Each row was made from one walk, in order. Every step used is in the known rows, and no mark comes twice. Write each row's walk.
Known rows:
d -> x -> g: [ 1.99 -0.42  0.64 -1.15  4.47  1.46  1.42 -2.58  1.01 -2.98  2.98 -2.41
 -3.79 -0.53  8.32  0.08  5.61  3.15  3.72]
d -> x -> g -> w -> v -> k: [-5.00 -0.48 -0.96 -4.31  3.04  3.37  2.28 -2.41  0.32 -0.25  1.17 -2.57
  0.00 -2.94  5.35 -1.19  2.88 -0.91  4.40]
m -> k -> d: [-0.35 -3.47 -0.60 -3.52  6.42  2.33 -1.39 -1.15  0.68 -1.23  1.03  3.88
 -0.44  0.48  5.12 -3.70  1.01  1.22  3.53]
d -> x -> g -> k: [ 1.49 -1.31  0.89  0.04  6.02  1.14  0.31 -3.80  1.64 -0.15  6.72 -3.64
 -2.73  3.50  5.89 -1.16  7.28  2.60  3.32]
v -> k -> d: [-2.01 -3.06 -1.31 -4.87  4.83  4.21 -2.41 -1.48  0.67 -1.93  1.31  4.29
 -0.67  1.55  4.28 -4.06 -0.55  0.21  3.95]
v -> k: [-3.81 -2.63 -0.57 -3.34  2.70  1.37 -1.33 -3.22 -0.20 -1.93  1.26 -1.43
 -1.19  1.48  4.04 -2.50  1.57 -0.33  2.59]
m -> k -> v: [-1.98 -4.14 -0.66 -0.09  4.50  1.13 -1.25  1.13 -0.41  0.02  1.18 -6.67
 -1.45 -0.10  5.58 -1.32  0.85 -0.34  2.88]
g -> k -> d -> x: [ 1.75 -1.67  0.28 -1.30  6.92  3.40  0.87 -1.95  2.53 -0.14  4.28  1.40
 -1.41  2.18  5.54 -1.86  1.40  2.67  7.34]
x -> g -> w: [-0.20  1.41 -2.90 -2.23  4.29  3.67  0.16 -0.76 -0.57 -2.12  2.81 -3.18
 -1.73  0.31  6.29 -2.38  4.06  0.07  2.04]
x -> d: [-0.55 -1.31 -1.21 -1.52  4.77  1.41 -2.58 -1.28 -0.52 -0.99  1.60 -1.06
 -3.71  0.50  5.97 -1.04  4.32  3.71  3.02]
x -> g: [ 1.04 -1.47 -0.28 -0.77  3.24  1.52 -0.92 -2.16 -0.58 -3.67  2.85 -2.54
 -3.41 -0.23  7.64 -1.22  5.64  2.04  0.91]
g -> w: [-0.92  0.55 -3.31 -1.09  3.79  3.80 -0.45 -0.19 -0.81 -1.48  2.41 -2.98
 -0.26  0.93  4.63 -3.04  1.13 -0.73  3.03]
k -> g: [ 0.32 -2.15 -0.81 -0.64  2.88  1.29 -1.19  0.59 -0.59 -3.41  3.42 -2.13
 -0.35 -2.10  4.29 -2.24 -4.83  1.76  1.03]
w -> g: [-2.56 -1.21 -0.51  0.31  1.92  1.57  0.22 -1.49 -1.03 -2.98  2.53 -2.70
  1.52 -1.02  4.64 -1.86 -2.11  1.26  1.63]
v -> k -> m: [ 0.13 -2.14  1.79 -5.12  2.23  1.60 -0.98  3.15  0.96 -1.53  1.03 -0.58
 -0.55  1.16  5.53 -1.79  1.32 -2.13  2.90]
d -> x -> g -> w -> v: [-2.07  0.05 -1.69 -0.30  2.68  4.29  2.87  0.05 -0.70 -0.40  2.03 -3.94
  0.38 -5.57  6.99 -0.71  3.43 -0.23  4.41]
m -> k -> d -> x -> g -> w: [ 0.33  1.75 -1.90 -4.31  6.81  3.72  2.24 -1.13  1.22 -0.95  2.48 -0.89
 -1.62 -0.01  6.69 -1.97  4.08  1.00  4.36]

Write each row's walk:
[ 2.34 -0.68  0.31 -2.42  5.60  2.69  1.01 -2.05  1.42 -2.83  2.93  0.47
 -3.56 -0.40  8.30 -0.76  4.66  3.24  4.43] : k -> d -> x -> g
[ 0.21 -0.83  0.54 -3.65  5.08  3.14  1.85 -2.35  1.55 -2.11  2.37  0.39
 -2.81 -2.15  8.18 -0.51  4.73  2.43  4.80] : w -> v -> k -> d -> x -> g
[-2.85 -0.73 -2.37 -0.11  1.89  4.23  1.54  1.51 -1.45 -0.63  2.27 -3.80
  2.07 -6.30  5.02 -1.81 -1.69 -0.90  3.13] : k -> g -> w -> v
[-1.71 -1.86  0.07  1.00  4.28  1.28 -0.49 -3.07  0.32 -0.13  6.40 -3.91
  0.99  3.16  3.40 -2.45  1.98  1.33  1.77] : w -> g -> k
[-1.30  0.70 -2.45 -3.36  5.28  2.12  0.99  0.46  0.01 -1.17  2.70 -2.73
  0.73 -1.20  3.84 -2.98 -2.10  0.04  2.00] : m -> k -> g -> w
[-0.97 -3.92 -1.12  1.86  4.22  3.09 -2.72  1.02 -0.10  0.62  4.87 -7.82
 -1.66  2.79  4.66 -1.84  1.17 -0.47  3.11] : g -> k -> v
[-5.94 -1.42 -1.63 -3.65  2.13  3.39  0.80 -1.85 -0.59 -0.22  0.87 -2.58
  0.89 -2.40  4.29 -2.07  1.56 -1.87  3.53] : g -> w -> v -> k
[-2.17 -3.19 -0.80  1.55  4.00  3.04 -1.70  0.97 -0.12  0.44  5.11 -7.98
 -0.19  1.90  4.39 -1.74 -0.51 -0.27  2.77] : w -> g -> k -> v
[-0.18 -1.51  0.17 -3.75  5.95  3.39  1.22 -2.11  2.27 -1.15  1.87  2.45
 -1.37  0.84  5.68 -1.73  0.03  1.95  7.48] : v -> k -> d -> x
[ 3.86 -1.20  2.84 -2.77  4.61  1.36  0.17  2.69  2.27 -0.30  4.94 -2.23
 -1.65  2.62  6.91 -0.77  5.36 -0.17  3.40] : d -> x -> g -> k -> m
[-0.42 -0.44  1.80 -6.07  2.77  2.86  1.98  3.60  1.69 -0.31  1.07 -1.33
 -0.02 -2.02  6.82 -0.60  2.76 -2.32  4.38] : d -> x -> g -> w -> v -> k -> m
[-1.32 -1.27  1.07 -5.26  1.91  2.93  0.49  4.03  0.76 -0.33  0.75 -1.39
  0.80 -1.54  5.65 -1.50  1.30 -3.23  3.56] : g -> w -> v -> k -> m
[-0.63 -2.49  0.25 -2.30  4.62 -0.78  0.15 -0.39  0.08 -2.20  2.54 -1.96
  0.00 -2.44  4.19 -2.00 -3.21  1.90  0.82] : m -> k -> g
[-1.74 -0.14 -1.96 -1.29  3.41  5.30  2.52  0.44 -0.33 -0.31  1.93 -1.84
  0.47 -5.49  6.95 -1.13  2.76 -0.15  4.93] : k -> d -> x -> g -> w -> v
[-3.02 -1.91 -1.91 -5.55  4.73  5.68 -0.63 -0.83  0.48 -1.14  1.22  3.52
  0.07 -1.62  5.31 -3.48  0.93 -0.40  4.11] : x -> g -> w -> v -> k -> d
[ 0.67  2.00 -2.46 -3.49  6.06  4.71  1.56 -0.64  0.99 -1.59  2.90 -0.98
 -1.71  0.21  6.72 -2.10  3.37  0.98  4.58] : k -> d -> x -> g -> w
[ 1.74 -1.58 -0.12 -1.68  5.82  3.48  0.89 -1.09  1.91 -1.47  2.35  2.06
 -1.55  0.42  6.26 -1.52  0.06  2.52  7.42] : k -> d -> x
[-0.55  2.00 -2.24 -4.99  6.09  4.62  1.73 -1.32  1.19 -1.33  2.55 -0.73
 -1.73  0.46  6.32 -2.19  3.35  0.52  4.64] : v -> k -> d -> x -> g -> w
